Each row was made from one walk, in order. Every step used is in the known rows, and no mark comes twice. Write each row's walk.
(in the rows, 128 means zero)
Known rows:
natanin, gude, gibom, nuvum, toso, marem: [127 143 168 120 113 142 100 182 138  96 143 141 146 159 181 127 131  93
 124  89 164 177 171 127 121 109 138 120 193  89 146 168 103 123 100 156
 119 178 111 203 156  83 121  92 124 166]
toso, marem: [119 160 185 151 116 133 112 141 108  82 131 122 127 141 129 170 135 115
 155  83 132 166 177 107 101 119 131 135 178 121 153 156 138  88 127 118
  96 157  57 137 168  77 119 100 136 139]
darof, gude, nolido, natanin, toso, marem, relav: [ 85 156 182 144 120 153 114 186 101  74 105  81 154 119 134 125 158  92
 127 104 145 186 201 178  95 131 150 125 171  91 166 148 147 112 124 109
 109 200  97 149 151 109 154 104 145 115]
silig, nolido, vopop, dotuz, toso, marem, relav: [153 158 179 161 115 139 156 189 125 130 100 141 119 140 123 158 199  92
 172  95 135 193 183 136 126  94 164 160 162 170 155 149 127  93 104 111
 112 165  90 154 173  77 152 109 153 171]
vopop, nolido, silig, toso: [116 164 138 165  75 133 117 145  86 128  98 135 131  99 129 109 169  86
 157  88 147 158 146  81 106 141 178 127 146 124 155 158 127  96 129 115
 112 135  48 153 173  78 144 108 117 133]
darof, gude, nolido, natanin: [ 78 144 152 158  82 139 100 152  83  81  95  83 157 111  88 135 137 103
 142  97 138 164 162 144  88 137 144 118 173 110 158 158 122 110 129 114
 102 197  59 140 140  79 137  96 141  97]
dotuz, vopop, nolido, natanin: [137 143 143 158  84 126 103 144  99 136 125 133 133 114  96 125 144  90
 168  95 161 158 179 121 120 139 147 129 176 153 175 156 120  83 142 119
 102 186  67 135 147  93 146  93 139 125]
gibom, gude, nolido: [113 147 143 153  91 124 106 145 105  72 131 111 138 118 114 147 134 124
 134  89 157 173 162 146 112 129 149 138 159 121 143 160 117 105 127 148
  90 155  57 148 148  89 132  91 132 102]
darof, gude, nolido, natanin, toso, silig, vopop, dotuz, tudog: [ 81 155 174 154 108 123 114 219 114 139  97 102 161 134  79  96 148  72
 155 111 160 153 133 139 105 132 192 159 165 121 175 117 120 147 115 123
 123 223 152 143 134 105 125 127 141 138]
dubab, sifi: [119 127 147 152  88 127 130 107  96  75 142 141 128 135 103 168 140  70
 152  91 128 181 182  81 112 126 138 132 179  95 153 157 108  91 151 128
 105 146  60 142 172  74 117  98 119 140]
darof, gude, gibom, nuvum, toso: [ 88 139 133 128  87 139  99 144 124  80 146  90 156 151 151 127 129  83
 151  92 169 166 147 124 113 124 132 116 186 111 142 165  82 114 116 149
 135 162  88 191 140  57 121  85 123 155]
natanin, gude, nolido, vopop: [118 123 142 158  93 134  91 154 109  99  97 143 138 128  95 144 143 103
 135 105 135 181 148 157 109 124 142 126 176 163 133 165  90 118 115 123
  90 162  97 155 170  89 119  99 149  95]
keko, dubab, gibom, gude, darof: [138 127 160 148 114 117  82 162  91  61 121 120 159 154 123 157 166  77
 141  76 167 174 176 143 127 152 109 118 169  85 139 148 112 117 133 112
 108 129  61 181 135  59  98  74 121 137]
keko, dubab: [132 135 154 142  92 132  92 127 114  76 118 108 129 146 113 176 164  80
 168  69 135 187 164 112 110 134 125 133 192 120 142 171 118  84 143 116
  95 141  51 135 147  77 122  83 124 112]
toso, silig, vopop, dotuz, sifi: [130 141 180 164 115 129 143 177 117 130 127 156 116 158  83 143 142  77
 192  73 161 175 154 106 140 123 189 169 181 179 170 150 126 131 129 118
 109 179 104 139 163  65 121 123 166 160]
nuvum, toso, silig, vopop, nolido, natanin, gude: [146 145 174 155  91 137  91 199 100 155 106 160 140 121 107  80 134  75
 152  77 171 152 158 105 111 141 167 107 164 136 164 136 105 116 103 140
 113 229  99 163 149 106 121 116 133 124]
darof, gude, nolido, natanin, toso, silig, vopop, dotuz: [ 85 155 173 162 120 132 119 192 103 137  91 104 151 128 107  94 149  81
 157 101 173 157 142 134 117 144 198 150 154 148 167 120 131 151 119 113
 127 235 121 150 145 103 130 124 170 124]
tudog, dotuz, vopop, toso, nuvum: [129 152 165 147  97 131 100 127 137 129 155 116 124 157 140 148 147  99
 159 112 167 183 141  94 109 130 160 118 175 148 144 148 103  92 138 130
 139 177  77 112 145  69 122  95 169 143]
nolido, silig: [106 138 152 161  81 140 101 116  77  74  96 145 137 141  94 158 151 100
 158  88 142 159 161 102 100 126 169 126 184 128 148 160 120  84 129 114
  89 141  66 136 160  75 133  96 142 134]
vopop, dotuz, toso, marem, relav: [146 155 176 150 104 135 142 170 120 122 132 133 122 161 145 182 189 103
 168  94 126 196 191 137 137 105 167 159 175 129 166 158 135 106 128 114
 103 165  90 153 152  74 150  97 151 180]
darof, gude, nolido, silig, toso, nuvum: [ 65 160 190 175  76 153  99 174 104  79  97  70 163 106 113  92 163 100
 132 119 167 165 125 123  77 128 169 128 141 107 139 157 128 125  99 121
 153 153  72 146 169  58 133 115 124 109]
gibom, gude, nolido, silig, toso: [111 158 146 173  76 132 116 185  85  73  93 119 151 116 136 112 165 111
 125  94 184 165 154 125 100 136 182 136 141 109 147 159 123 111 108 143
  99 150  57 147 160  77 142  99 128 120]
gibom, nuvum, toso, marem, relav: [136 143 179 130  93 155 114 142 143  62 133 126 134 148 161 163 149  95
 134  74 167 187 206 132 103 101 146 128 176 100 144 154 118  90 108 160
 133 161  81 162 157  70 138  94 118 143]
gude, gibom, nuvum, toso, silig, nolido: [106 142 175 131  96 152 124 129 130  83 135 130 138 120 150 102 123  75
 137  72 177 166 147 124 108 118 170 139 173  95 138 143 115  89  92 163
 138 150  94 196 155  66 128 132 116 154]
gude, gibom, nuvum, toso, marem, relav: [124 146 168 125 101 150 113 129 149  66 141 126 137 159 169 146 146  95
 136  76 175 186 195 166 127 101 145 128 192  96 143 162 117 103 105 152
 126 155  88 192 152  64 141  88 121 166]
natanin, gude: [118 130 146 141  91 127  95 172  96 101 135 150 124 150 107 162 144  97
 162  91 124 174 157 110 109 120 130 127 185 121 145 176  96  94 142 122
  96 158  84 153 158  98 113  95 132 120]
natanin, toso, silig, vopop: [ 98 146 172 157 123 124 120 160 112  94 133 150 126 154 125 123 139  82
 173  85 179 160 144 106 105 132 160 149 163 154 149 132 122 102 121 119
 117 153 122 143 170  92 108 127 144 132]
dubab, gibom, gude, nolido, vopop: [122 127 149 169 109 118 101 136 103  66  89 131 157 126 100 138 145  94
 115 102 163 169 166 151 110 125 138 123 166 135 140 147 104 115 116 116
  99 148  66 180 169  92 136  81 151 128]
darof, gude: [ 87 145 151 152  90 133  94 160  88  81 137  93 141 145  95 159 140 103
 175  93 130 164 147 106  95 134 119 124 174 137 148 165 111  92 141 118
 106 154  58 145 151  75 113  96 133 121]
toso, silig, nolido: [106 149 195 157 100 148 119 142  96  84 123 134 122 112  95 137 135  94
 165  71 137 159 145 107  89 130 159 150 163 118 141 145 136  70 118 132
 108 143  65 151 164  80 121 139 128 118]
nuvum, toso: [132 135 135 148  82 135 107 123 103  88 140 128 136 142 142 161 127  89
 154  81 133 173 168 101  99 130 140 121 173 122 145 156  96  80 127 138
 101 169  69 141 158  69 122  90 111 136]
tudog, dotuz, vopop, nolido, natanin, toso: [141 146 123 135 109 122 121 150 107 142 125 133 125 121 132 114 154  75
 146 106 149 169 177 101 121 154 181 102 172 127 170 131 108  84 150 120
  98 211  90 132 146 126 146  90 148 135]
nolido, natanin: [113 136 145 153  80 131 113 128  86  86  98 134 131 142 105 158 143  92
 162  86 144 161 178 109  98 125 145 125 193 107 166 165 112  80 143 111
  97 183  52 129 150  81 134  84 134 121]
gude, gibom, nuvum, toso, silig: [106 129 171 133  89 144 104 104 131  80 135 130 141 150 160 119 119  85
 137  77 183 160 148 133 115 124 171 125 194  92 146 147 100 104 100 156
 124 156 102 194 147  54 122 116 131 160]
dotuz, tudog: [107 139 140 143  80 120 103 148 114  84 141 128 135 151  85 173 137  90
 168  94 118 165 151 113  98 113 128 141 189 105 155 162  99  81 138 126
  97 134  92 130 148  77 115  95  95 138]
relav, marem: [107 156 136 152 111 119 104 147  95 105 131 124 108 143 110 177 151 100
 170  78 127 172 153  96 117 132 138 138 179 126 143 171 126  82 172 116
  91 138  54 152 155 118 117  90 142 124]
gibom, gude: [121 144 150 150  92 119 105 162  97  77 139 127 127 150 115 159 140 119
 163  84 161 164 168 106 110 125 131 129 172 123 150 163 104  84 138 141
  93 151  51 140 151  90 120  85 131 124]
nolido, vopop: [121 127 142 161  95 123 106 117 106  83 101 138 128 152  95 163 142  97
 167  95 146 168 156 115 101 120 131 123 186 173 144 156  92  84 128 111
  94 146  63 134 174  64 118  90 143 120]

Which walk is each row?
[129 142 178 149  97 137 138 215  91 168 105 156 137 138 130 103 172  71
 164  94 142 163 142 131 137 118 196 156 188  95 180 157 118 110 111 115
 101 208 122 195 137  95 137 130 158 180] -> vopop, dotuz, toso, silig, nolido, natanin, gude, gibom
[125 141 138 136  83 113 114 148 121 131 130 133 124 153  86 184 144  89
 177  94 109 165 151 106 123 108 160 157 189 120 163 156  99 100 152 125
 101 161  92 135 145  83 119  93 109 156] -> vopop, dotuz, tudog
[101 164 168 169  87 138 108 132 120 121 100 142 133 151 116 117 153  91
 179 100 199 164 133  81 101 102 167 141 166 168 143 152 115 115 115 114
 152 148  81 122 163  61 127 101 161 136] -> nolido, silig, vopop, toso, nuvum
[123 164 171 154  97 131 126 161 105 146  94 143 127 122 111  97 167  86
 152  88 166 160 146  99 115 144 199 102 160 131 169 124 126 107 115 116
 105 208  80 142 137  85 131 112 157 148] -> tudog, dotuz, toso, silig, vopop, nolido, natanin
[140 145 133 163 100 123 158 165 114 143 100 144 122 132 119 149 177  76
 178  98 135 179 147  92 124 106 161 161 160 180 151 152  95  93 119 114
 113 161  88 152 169  70 137 104 146 156] -> silig, nolido, vopop, dotuz, toso
[107 139 188 148  99 145 105 191  82 110 103 150 137 130  98  99 140  86
 155  80 152 156 149 142 108 128 165 132 195  87 161 162 124  91 111 121
  97 186  91 186 152 103 122 132 142 136] -> toso, silig, nolido, natanin, gude, gibom
[ 77 148 148 153  93 140  95 145  99  75 131  78 147 109  95 147 133 109
 147  97 125 172 145 145 102 141 137 131 160 131 140 163 121 111 130 121
 104 156  66 147 150  73 122 103 137 101] -> darof, gude, nolido
[101 152 178 160  81 127 122 155 129  91 134 109 120 139 142 128 154  96
 160 101 163 169 142  91  92 114 134 139 161 110 143 160 110  97 130 122
 158 138  63 140 173  58 116 106 104 120] -> silig, toso, nuvum
[107 149 144 174  89 135 103 147  89  79  93 158 136 155  75 143 160 100
 179  81 175 156 154 104 110 117 165 136 174 175 143 155 124  99 118 114
 105 146  75 130 165  72 120  89 144 134] -> nolido, silig, vopop
[124 143 160 130  99 132  95 174 146 147 141 161 138 130 138  66 133  81
 149  78 200 160 132 131 140 122 169 124 170 140 142 145  95 137  94 162
 140 171 128 218 151  90 112 116 130 150] -> natanin, gude, gibom, nuvum, toso, silig, vopop, nolido
[117 156 168 162  97 136 127 123 135 129 107 123 121 118 126 123 142  84
 171 104 167 176 131  81  85 102 135 141 160 167 139 154  97  82 114 115
 158 147  63 131 180  69 128 115 147 117] -> silig, nolido, vopop, toso, nuvum
[126 146 179 166  97 138 101 151 110  89 133 143 139 154 118 130 131  89
 167  71 175 159 149 110 103 136 158 131 161 158 142 135 109 102 105 144
 113 177  95 144 157  64 104 115 134 138] -> nuvum, toso, silig, vopop
[101 148 173 161 115 125 117 194 104  86 101 131 147 129 124  81 136  99
 134  91 214 160 162 142 106 140 180 144 158 125 164 124 127 123 102 143
 108 207 110 147 149 111 133 119 153 110] -> gibom, gude, nolido, natanin, toso, silig, vopop
[ 85 146 186 140  90 160 110 175 108  85 107  96 160 121 131  79 132  71
 139  81 189 150 146 121  87 129 164 119 182  78 160 145 113  96  88 154
 145 202  87 193 137  71 133 127 128 147] -> darof, gude, gibom, nuvum, toso, silig, nolido, natanin
[ 88 136 148 167  93 136  91 140 104  78 100  86 153 119  84 142 138 106
 146 106 138 169 140 152  95 133 131 121 163 176 136 158 100 116 116 113
 101 162  72 145 164  64 121  97 151  95] -> darof, gude, nolido, vopop
[132 155 168 149  96 136 113 216 102 164  98 160 130 131 106  88 174  83
 146  91 157 163 143 100 118 141 195  95 166 124 165 131 106 119 112 123
 101 221 106 158 132 104 126 115 161 148] -> tudog, dotuz, toso, silig, vopop, nolido, natanin, gude
[113 157 177 161 105 127 102 135 113 127 129 145 120 113  86 110 133  99
 181  73 164 152 138 112 120 138 167 136 153 171 148 137 133 107 121 125
 114 150  73 154 166  81 111 124 138 122] -> toso, silig, vopop, nolido
[116 143 147 156  84 129 109 155  92  75  96 117 142 117 110 130 134 114
 128  87 170 166 180 146 104 132 157 130 174  97 164 158 117 101 124 139
  90 193  49 140 139  95 144  86 137  98] -> gibom, gude, nolido, natanin
[136 123 137 154  98 125 105 155 116 141  88 146 131 130  96 152 151 102
 143 104 124 178 148 145 136 118 172 143 177 175 139 159  91 135 125 119
  91 190  97 160 168  93 126  95 162 116] -> natanin, gude, nolido, vopop, dotuz
[141 167 171 163 121 126 104 165 118 130 159 126 140 158 160 164 141 102
 167  98 162 178 172 100 106 131 130 152 166 166 164 161 136  94 130 127
 104 162  83 121 156  67 131 106 169 158] -> dotuz, vopop, toso, marem
[108 147 197 160  92 147 125 150  82  90  93 136 129 111  91 124 138  87
 158  70 148 153 162 107  82 132 170 138 176  96 164 146 138  66 117 123
 108 182  60 139 155  86 131 134 133 113] -> toso, silig, nolido, natanin
[134 125 181 165  98 136 114 178 113 157  93 147 143 139 122 130 159  90
 132 114 135 181 130 148 129 124 198 147 169 161 154 143  97 142 100 119
  90 190 140 172 157  81 133 131 179 143] -> natanin, gude, nolido, vopop, dotuz, toso, silig
[113 132 123 125  84 133 114 110 137  80 143 128 139 153 167 136 130  83
 142  83 174 171 161 126 123 113 143 125 192 104 141 162  88 100 117 150
 127 153  89 186 148  58 126  82 117 156] -> gude, gibom, nuvum, toso
[ 77 146 139 148  98 127  92 150  94  81 144  93 142 154 104 143 141 106
 183  97 138 158 137 144 117 132 122 124 189 131 149 174 109 102 139 109
 104 147  67 170 149  69 112  90 138 144] -> darof, gude, gibom
[115 152 178 173  86 131 133 165 125 136  96 150 132 158 105 121 185  90
 182 110 186 168 139  92 131  93 194 159 169 172 153 144 109 127 104 109
 145 165 112 141 159  63 136  95 152 171] -> nolido, silig, vopop, dotuz, toso, nuvum
[134 161 176 156 112 145 116 155 109 135 149 135 128 129 127 138 149  88
 161  87 155 171 137  93  99 148 186 134 155 146 145 133 131  70 124 142
 108 175  76 123 148  79 121 139 176 147] -> tudog, dotuz, vopop, toso, silig, nolido
[122 141 182 159 107 144 137 154 105  99  92 137 128 130 108 131 168  86
 142  94 137 175 133  98  89 134 182 113 164 143 139 129 106  75  94 120
  94 165  86 142 162  69 121 131 155 148] -> tudog, dotuz, toso, silig, nolido, vopop
[123 151 169 161 120 116 132 193 109 134  93 137 138 132 125  89 147  97
 144  93 206 162 160 134 131 137 210 160 155 140 171 117 126 141 115 136
 112 231 112 150 146 119 141 116 165 131] -> gibom, gude, nolido, natanin, toso, silig, vopop, dotuz
[116 159 119 145 107 111 134 160 109 139 111 147 120 114 123  98 151  72
 171  89 172 162 170  92 118 130 154 132 160 150 167 141 116 106 142 108
 123 186  88 145 164 117 137  92 127 122] -> silig, vopop, nolido, natanin, toso
[106 144 146 165  78 142 103 196  84 102  88 140 152 116 128 116 170  91
 121  98 149 173 145 126 101 129 180 131 149 107 141 171 122 121 112 128
 101 155  89 157 167  83 132 110 128 114] -> natanin, gude, nolido, silig, toso
[123 124 145 129  90 136 111 113 126  72 122 144 148 141 153 154 137  53
 116  81 158 174 182  86 105 111 135 119 172  75 142 150  97  95 126 136
 142 146  84 195 155  73 131  82 115 162] -> dubab, gibom, nuvum, toso
[113 154 173 146 101 140 112 184  86 154 108 151 137 133 139  96 142  72
 159  88 157 160 137 119 104 128 168 139 184  92 165 165 125  96 120 118
 107 188  91 180 147  95 134 137 166 145] -> vopop, toso, silig, nolido, natanin, gude, gibom
[ 99 144 177 162 117 128 123 169  98 100 102 152 134 155 119 109 144  76
 166  87 189 152 162 106  95 136 168 137 178 135 167 129 124  99 122 112
 114 194 115 136 160  97 122 122 148 129] -> nolido, natanin, toso, silig, vopop
[147 170 183 176  97 147 107 196 104 119 124 137 140 122 127 113 192  96
 158  95 175 171 187 139 117 135 176 139 147 153 164 156 158  94 109 126
 114 141  75 147 171  80 158 111 137 157] -> dotuz, vopop, nolido, silig, toso, marem, relav
[115 119 177 130  82 147  90 163 112 105 107 151 153 158 153  99 130  75
 123  85 189 157 158 133 108 121 173 109 211  67 164 154  87 115  96 154
 118 210 120 201 137  82 128 110 138 153] -> nolido, natanin, gude, gibom, nuvum, toso, silig
[ 92 139 181 147 102 153 107 164 125  87 110 101 160 130 122  85 131  75
 146  87 188 157 125 128  92 124 151 119 175 144 135 139  92 102  75 153
 141 162  99 196 159  53 117 129 139 147] -> darof, gude, gibom, nuvum, toso, silig, nolido, vopop
[131 130 133 153  91 112 112 144 124 132 101 141 130 161  72 179 151  87
 177 105 120 163 147 108 118 108 156 146 195 162 159 150  79 103 136 116
  95 165  99 132 158  73 119  89 124 153] -> nolido, vopop, dotuz, tudog
[104 134 181 148 107 137 120 138  85  97 103 134 134 145 136 122 133  76
 145  93 157 156 168 102  89 140 174 132 190  87 173 133 121  88 133 110
 101 189 101 143 158  99 134 126 144 131] -> nolido, natanin, toso, silig
[ 90 134 133 127  88 125 114 105 132  76 134 132 126 150 134 145 140  98
 158  83 173 168 151 135 129 107 143 138 197 113 143 172 105 102 131 134
 125 128  76 186 151  64 126  89 132 145] -> gude, gibom, nuvum
